Known rows, with every way that one mark hangs from another
muno{fefik}: [-0.69 -0.63 -1.88  0.02  0.44 -0.09  1.12  0.17  0.45  0.44 -0.02  0.06
 -0.48 -0.12 -1.80  0.69 -0.24  1.06 -0.20  0.11  3.11  0.31 -0.09]
dazunam{gobak}: [-0.34 -0.12 -0.30  0.04 -0.10  0.08  0.01  0.27  0.30 -0.87  0.03 -0.02
 -0.78  0.06 -0.47  2.20  0.10 -0.32  0.35 -0.18 -1.71  0.02 -2.45]
gobak{muno ninudor}: [-2.61 -0.11 -1.87 -0.63 -0.37 -0.28  0.92 -0.71  1.40 -0.78 -0.10 -0.38
 -0.45  0.19 -0.25 -0.56  0.15 -0.37  0.45 -0.31 -0.42 -1.07 -3.97]
vagam{nomu{ninudor}}: [-0.66  0.71 -0.41 -0.06  1.14  0.26  1.13 -0.20  1.83 -1.24  0.90 -0.68
 -0.59  0.01  0.13 -0.16 -0.28  0.07  0.14  0.09  1.54 -3.56 -0.25]
gobak{muno{fefik} ninudor}: [-3.28 -0.73 -3.49 -0.61 -0.06 -0.45  1.97 -0.57  1.77 -0.42 -0.11 -0.38
 -0.93  0.09 -1.87 -0.04 -0.10  0.62  0.27 -0.21  2.29 -0.78 -4.06]
muno{fefik{dazunam} ninudor{gobak}}: [-3.62 -0.01 -2.32  0.01 -0.05 -0.14  1.23 -1.48 -1.59 -0.13  0.58 -0.46
  0.52 -0.16 -0.64  2.43 -0.51  2.24  3.06 -0.42  6.66  0.42 -0.14]
muno{fefik ninudor{gobak}}: [-3.53 -0.01 -1.09  0.02 -0.05 -0.14  1.19 -1.05 -0.69 -0.48  0.55 -0.22
  0.99 -0.28 -0.68  2.39 -0.45  1.53  0.28 -0.47  6.61  0.10 -0.97]
dazunam{gobak{muno{ninudor}}}: [-1.67  0.50  0.06 -0.51  0.96 -0.07  1.02 -0.52  0.76 -1.85  0.29 -0.24
 -1.40  0.07 -0.08  2.27  0.03 -0.20  0.61 -0.60  0.97 -1.34 -4.82]
nomu{dazunam gobak{muno} vagam}: [ 0.16 -0.45  0.09 -2.26 -0.52 -0.04  0.54 -1.78  1.38 -0.22  0.71 -0.30
 -4.30  0.09  0.39  0.58  0.50 -1.65  1.65  0.21 -2.46 -4.75 -4.09]
fefik{dazunam{gobak{ninudor}} muno}: [-3.36 -0.28 -2.10  0.28 -0.10 -0.02  0.14 -0.56 -1.10 -0.88 -0.02 -0.38
 -1.63  0.24 -0.33  2.26 -0.36  1.51  2.66 -0.86 -2.11  0.72 -0.35]
fefik{dazunam{gobak}}: [-0.37 -0.11 -1.85  0.01 -0.13  0.01  0.01 -0.26 -0.80 -0.43  0.06 -0.31
 -1.23  0.17 -0.37  1.99  0.01  0.44  3.42 -0.12 -1.51  0.29 -1.25]
vagam{nomu{dazunam}}: [-0.64  1.74 -0.60 -0.74  1.17  0.27  1.29 -0.45  1.65 -0.41  0.75 -0.37
 -1.99  0.01  0.35  0.58 -0.01  0.11  0.51  0.62 -0.17 -4.56  0.16]
dazunam{gobak{ninudor{muno}}}: [-3.32  0.04 -1.76 -0.47 -2.19 -0.69  0.50 -0.11  2.40 -1.86  0.04 -0.31
  0.76  0.07 -0.01  2.50  0.00  0.11 -0.10  0.00 -2.42 -0.17 -4.38]
muno{ninudor{gobak}}: [-2.84  0.64  0.80 -0.05 -0.57 -0.04  0.08 -1.25 -1.15 -0.93  0.55 -0.23
  1.50 -0.15  1.05  1.73 -0.21  0.49  0.50 -0.57  3.52 -0.24 -0.82]
vagam{nomu{gobak ninudor{muno}}}: [-0.76  0.89 -0.27 -0.58  0.63 -0.39  1.33 -1.09  3.47 -1.66  0.79 -0.88
 -0.59 -0.02  0.53 -0.56 -0.21  0.61  0.15  0.70 -0.30 -4.50 -1.65]
ninudor{muno}: [ 0.15  0.31 -0.07 -0.64 -1.25 -0.86  0.52 -0.59  1.84 -0.15  0.18 -0.17
  1.74 -0.05  0.16 -0.09 -0.15  0.63 -0.38  0.69 -0.37 -0.36 -0.79]
nomu{dazunam gobak ninudor{muno} vagam}: [-0.60 -0.98  0.72 -1.82 -2.61 -0.54  0.17 -1.61  3.85 -1.19  1.56 -0.64
 -2.24 -0.03  1.30  0.99  0.06 -0.67  0.88 -0.06 -0.53 -4.22 -3.14]
ninudor{gobak muno{fefik}}: [-0.74 -0.36 -1.91 -0.75 -2.05 -0.96  1.23 -1.80  1.17  0.70  0.40 -0.27
  2.90 -0.21 -1.43  1.17 -0.50  1.77  0.36  0.92  2.64 -0.01 -1.69]
muno{fefik{dazunam}}: [-0.78 -0.59 -3.09  0.01  0.45 -0.15  1.21 -0.27 -0.44  0.80  0.00 -0.23
 -0.98 -0.01 -1.74  0.66 -0.29  1.66  2.58  0.14  3.12  0.65  0.75]
nomu{dazunam gobak{muno} ninudor}: [ 0.22 -0.65  0.46 -0.55  0.61 -0.04  0.45 -1.63  3.33 -0.73  1.04 -0.66
 -3.94  0.12  0.33 -1.17  0.09  0.36  1.80 -0.76  0.78 -3.33 -3.91]
muno{fefik ninudor}: [-3.30  0.13 -1.06  0.09  1.03 -0.08  1.49  0.17  0.32 -0.91  0.31 -0.09
 -0.51 -0.23 -0.65  1.75 -0.37  1.29 -0.53 -0.60  6.27  0.04 -0.32]
ninudor{gobak}: [-0.23 -0.15 -0.13 -0.13 -1.20  0.00 -0.30 -1.38 -1.05  0.45  0.26 -0.18
  1.64 -0.04 -0.03  0.70 -0.12  0.21  0.96  0.14  0.22  0.01 -0.75]
vagam{nomu{gobak{muno}}}: [ 0.01  1.38 -0.72 -0.99  2.45  0.10  1.68 -1.24  1.30 -0.76  0.00 -0.57
 -2.40  0.10 -0.17 -0.92  0.17 -0.17  0.81  0.94 -1.95 -4.93 -2.42]

Rows
[-0.55 -1.48  0.21 -0.98 -2.74  0.07 -0.33 -1.56 -0.27 -0.53  1.34 -0.49
  0.92 -0.04  0.25  1.52 -0.20 -1.33  1.08 -0.45  1.50 -1.83 -2.05] | nomu{ninudor{gobak} vagam}
[-0.03 -0.67 -2.14 -0.70 -0.20 -0.28  1.39 -2.00 -0.10  0.95  0.27 -0.27
  0.63 -0.02 -2.02  0.32 -0.24  0.87  1.33  0.35  2.72 -0.83 -3.05] | ninudor{gobak{muno{fefik}}}
[-0.11 -0.64 -3.11 -0.72 -0.13 -0.33  1.41 -2.36 -0.79  1.19  0.31 -0.48
  0.27  0.07 -2.01  0.32 -0.26  1.43  3.57  0.40  2.88 -0.52 -2.44] | ninudor{gobak{muno{fefik{dazunam}}}}
[-0.23 -0.71  0.00 -0.29 -2.52 -0.72  0.07 -1.81  2.01 -0.46  1.07 -0.64
  2.98 -0.09  0.26  0.12 -0.49  0.97  0.64 -0.03  2.12 -0.55 -2.07] | nomu{ninudor{gobak muno}}
[-2.55 -0.17 -3.26 -0.51 -0.40 -0.24  0.73 -0.81  0.40 -1.04 -0.05 -0.64
 -1.64  0.33 -0.54  1.46  0.12  0.18  3.81 -0.35 -1.82 -0.44 -4.48] | fefik{dazunam{gobak{muno ninudor}}}
[-2.73 -0.23 -2.02 -0.56 -0.54 -0.23  0.81 -0.43  1.50 -1.60 -0.07 -0.32
 -1.21  0.22 -0.67  1.67  0.21 -0.57  0.78 -0.47 -1.97 -0.95 -6.01] | dazunam{gobak{muno ninudor}}
[-3.57  1.22 -1.78 -0.41  0.84  0.20  1.14 -0.49  1.33 -1.61 -0.07 -0.59
 -1.72  0.05  0.58  0.21  0.15 -0.13  0.17  0.47 -2.48 -3.87 -1.64] | vagam{nomu{gobak{ninudor}}}
[-0.72 -1.23  0.80 -1.25 -1.41  0.19 -0.24 -1.08  2.09 -1.02  1.41 -0.48
 -3.80 -0.01  1.12  1.01  0.18 -1.24  1.23 -0.72 -0.22 -3.93 -2.41] | nomu{dazunam gobak ninudor vagam}
[-1.20  0.36 -1.48 -0.55  0.86 -0.42  2.16 -0.95  3.78 -1.30  0.78 -0.87
 -0.93 -0.12 -0.72 -0.05 -0.41  1.35  0.04  0.79  1.92 -4.23 -1.76] | vagam{nomu{gobak ninudor{muno{fefik}}}}
[-2.23  0.07 -2.42 -0.61  1.59 -0.33  2.10 -1.06  0.06 -0.38  0.33 -0.51
 -1.53  0.00 -1.18  0.59 -0.31  1.58  2.61 -0.35  5.86 -0.85 -1.97] | gobak{muno{fefik{dazunam} ninudor}}
[-0.57 -0.15 -0.83  0.24  0.77  0.03  0.07 -0.62 -1.70 -0.12  0.04 -0.19
 -1.84  0.20 -0.60  1.93 -0.37  1.68  2.77 -0.48 -1.77  0.66  0.74] | fefik{dazunam{gobak} muno}
[-3.71 -0.55 -0.90 -1.63 -2.20  0.06 -0.06 -0.92  1.39 -1.12  0.56 -0.36
 -3.52  0.05  1.28  1.76  0.48 -1.64  0.91 -0.32 -3.02 -3.61 -3.12] | nomu{dazunam gobak{ninudor} vagam}
[-3.68  0.04 -2.61  0.10  0.86 -0.08  1.51 -0.02 -0.43 -1.24  0.35 -0.33
 -1.60 -0.09 -1.00  3.56 -0.38  1.68  2.49 -0.69  5.03  0.41 -1.33] | muno{fefik{dazunam{gobak}} ninudor}
[-3.28 -0.17 -2.96  0.06 -1.02 -0.04  0.08 -0.17 -0.22 -1.17 -0.04 -0.51
 -1.10  0.22 -0.08  2.29  0.04  0.33  3.32 -0.46 -1.91  0.48 -2.47] | fefik{dazunam{gobak{ninudor}}}
[-3.09  0.05 -3.20 -0.41 -1.95 -0.70  0.49 -0.58  1.18 -1.28  0.05 -0.60
  0.19  0.17  0.05  2.25 -0.05  0.77  3.03  0.05 -2.13  0.23 -3.07] | fefik{dazunam{gobak{ninudor{muno}}}}
[-3.39  0.82 -4.38 -0.90  1.91 -0.09  2.61 -1.37  1.46 -0.92 -0.07 -0.92
 -3.04  0.14 -1.16 -0.12  0.00  0.99  2.75  0.69 -0.10 -4.27 -3.05] | vagam{nomu{gobak{muno{fefik{dazunam}} ninudor}}}
[-1.12 -1.48 -1.20 -1.91 -3.82 -0.75  1.07 -2.26  3.06 -0.13  2.05 -0.64
  0.42 -0.16 -0.63  2.46 -0.47  0.21  1.14  0.10  3.93 -3.20 -3.10] | nomu{dazunam ninudor{gobak muno{fefik}} vagam}
[-0.53 -0.94  0.28 -1.94 -4.12 -0.67  0.09 -2.40  2.67 -0.48  2.08 -0.67
  0.79 -0.07  0.82  1.96 -0.26 -0.58  1.37  0.02  1.46 -3.55 -2.96] | nomu{dazunam ninudor{gobak muno} vagam}
[-3.38 -0.70 -4.76 -0.68  0.11 -0.45  2.00 -0.99  0.86 -0.09 -0.10 -0.58
 -1.32  0.18 -1.80 -0.01 -0.17  1.18  2.79 -0.20  2.34 -0.47 -3.33] | gobak{muno{fefik{dazunam}} ninudor}
[-0.07 -1.18  0.01 -1.79 -1.45  0.02  0.57 -1.12  2.72 -1.43  1.71 -0.52
 -3.53  0.13 -0.21  2.56  0.11 -1.74  1.66 -0.80  0.09 -4.27 -5.80] | nomu{dazunam{gobak{muno}} ninudor vagam}
[-0.68  0.15 -2.18 -0.61  1.17  0.03  2.26 -1.81  1.77 -0.49  1.14 -0.89
 -0.04 -0.03 -1.66  0.12 -0.48  0.91  1.20  0.39  4.15 -4.18 -2.77] | vagam{nomu{ninudor{gobak{muno{fefik}}}}}
[-3.57 -0.82 -4.67  0.07 -0.50 -0.17  1.22  0.05  0.25 -0.62 -0.05 -0.36
 -1.47  0.09 -1.87  2.69 -0.20  1.31  2.75 -0.36  1.30  0.72 -2.34] | muno{fefik{dazunam{gobak{ninudor}}}}
[-2.15  0.10 -1.25 -0.59  1.66 -0.28  2.15 -0.64  0.93 -0.71  0.29 -0.19
 -1.13 -0.11 -1.21  0.64 -0.29  0.99  0.07 -0.40  5.83 -1.14 -2.71] | gobak{muno{fefik ninudor}}
[-0.80 -0.37 -3.07 -0.75 -2.11 -1.02  1.30 -2.19  0.38  0.99  0.43 -0.53
  2.50 -0.10 -1.44  1.23 -0.52  2.37  2.86  0.95  2.71  0.21 -0.88] | ninudor{gobak muno{fefik{dazunam}}}
[-1.01 -0.69 -3.71  0.02  0.37 -0.13  1.12 -0.03 -0.25  0.08  0.03 -0.22
 -1.60  0.05 -2.07  2.43 -0.25  1.41  2.85 -0.02  1.70  0.61 -1.20] | muno{fefik{dazunam{gobak}}}
[-2.72  0.54  1.83  0.20  0.40  0.05  0.10 -1.52 -2.00 -0.49  0.53 -0.15
  0.75 -0.13  0.72  1.49 -0.62  1.72 -0.22 -0.87  2.94  0.10  1.26] | fefik{muno{ninudor{gobak}}}
[-3.88 -0.66 -2.79 -2.04 -3.31 -0.63  1.27 -0.51  3.17 -1.33  0.99 -0.32
 -1.79 -0.04 -0.69  4.51  0.03 -0.73  0.44  0.08 -0.76 -2.92 -5.01] | nomu{dazunam{gobak{ninudor{muno{fefik}}}} vagam}
[-3.91 -0.42 -3.21 -0.51 -1.94 -0.94  1.53 -0.29  2.71 -0.75  0.00 -0.36
  1.35 -0.08 -0.95  0.89 -0.34  1.19 -0.68  0.27  1.68  0.06 -2.30] | gobak{ninudor{muno{fefik}}}
[-2.01  0.26  0.80 -2.20 -0.06 -0.07  0.84 -1.74  1.24 -1.31  0.97 -0.40
 -4.29 -0.01  1.34  1.50  0.37 -1.43  1.31 -0.34  0.31 -4.95 -4.17] | nomu{dazunam gobak{muno{ninudor}} vagam}
[-3.45 -1.36 -3.88 -1.90 -0.89 -0.32  1.58 -1.55  0.45 -0.63  0.04 -0.58
 -3.23  0.15 -1.04  1.00  0.25 -0.63  2.91  0.09 -0.63 -2.76 -4.61] | nomu{gobak{muno{fefik{dazunam}} ninudor} vagam}
[-0.70 -0.34 -0.22 -1.62 -1.79  0.16 -0.01 -0.32  0.93 -0.77  0.98 -0.05
 -2.88  0.03  0.21  3.77  0.32 -1.80  0.99 -0.14 -2.30 -3.03 -3.17] | nomu{dazunam{gobak} vagam}
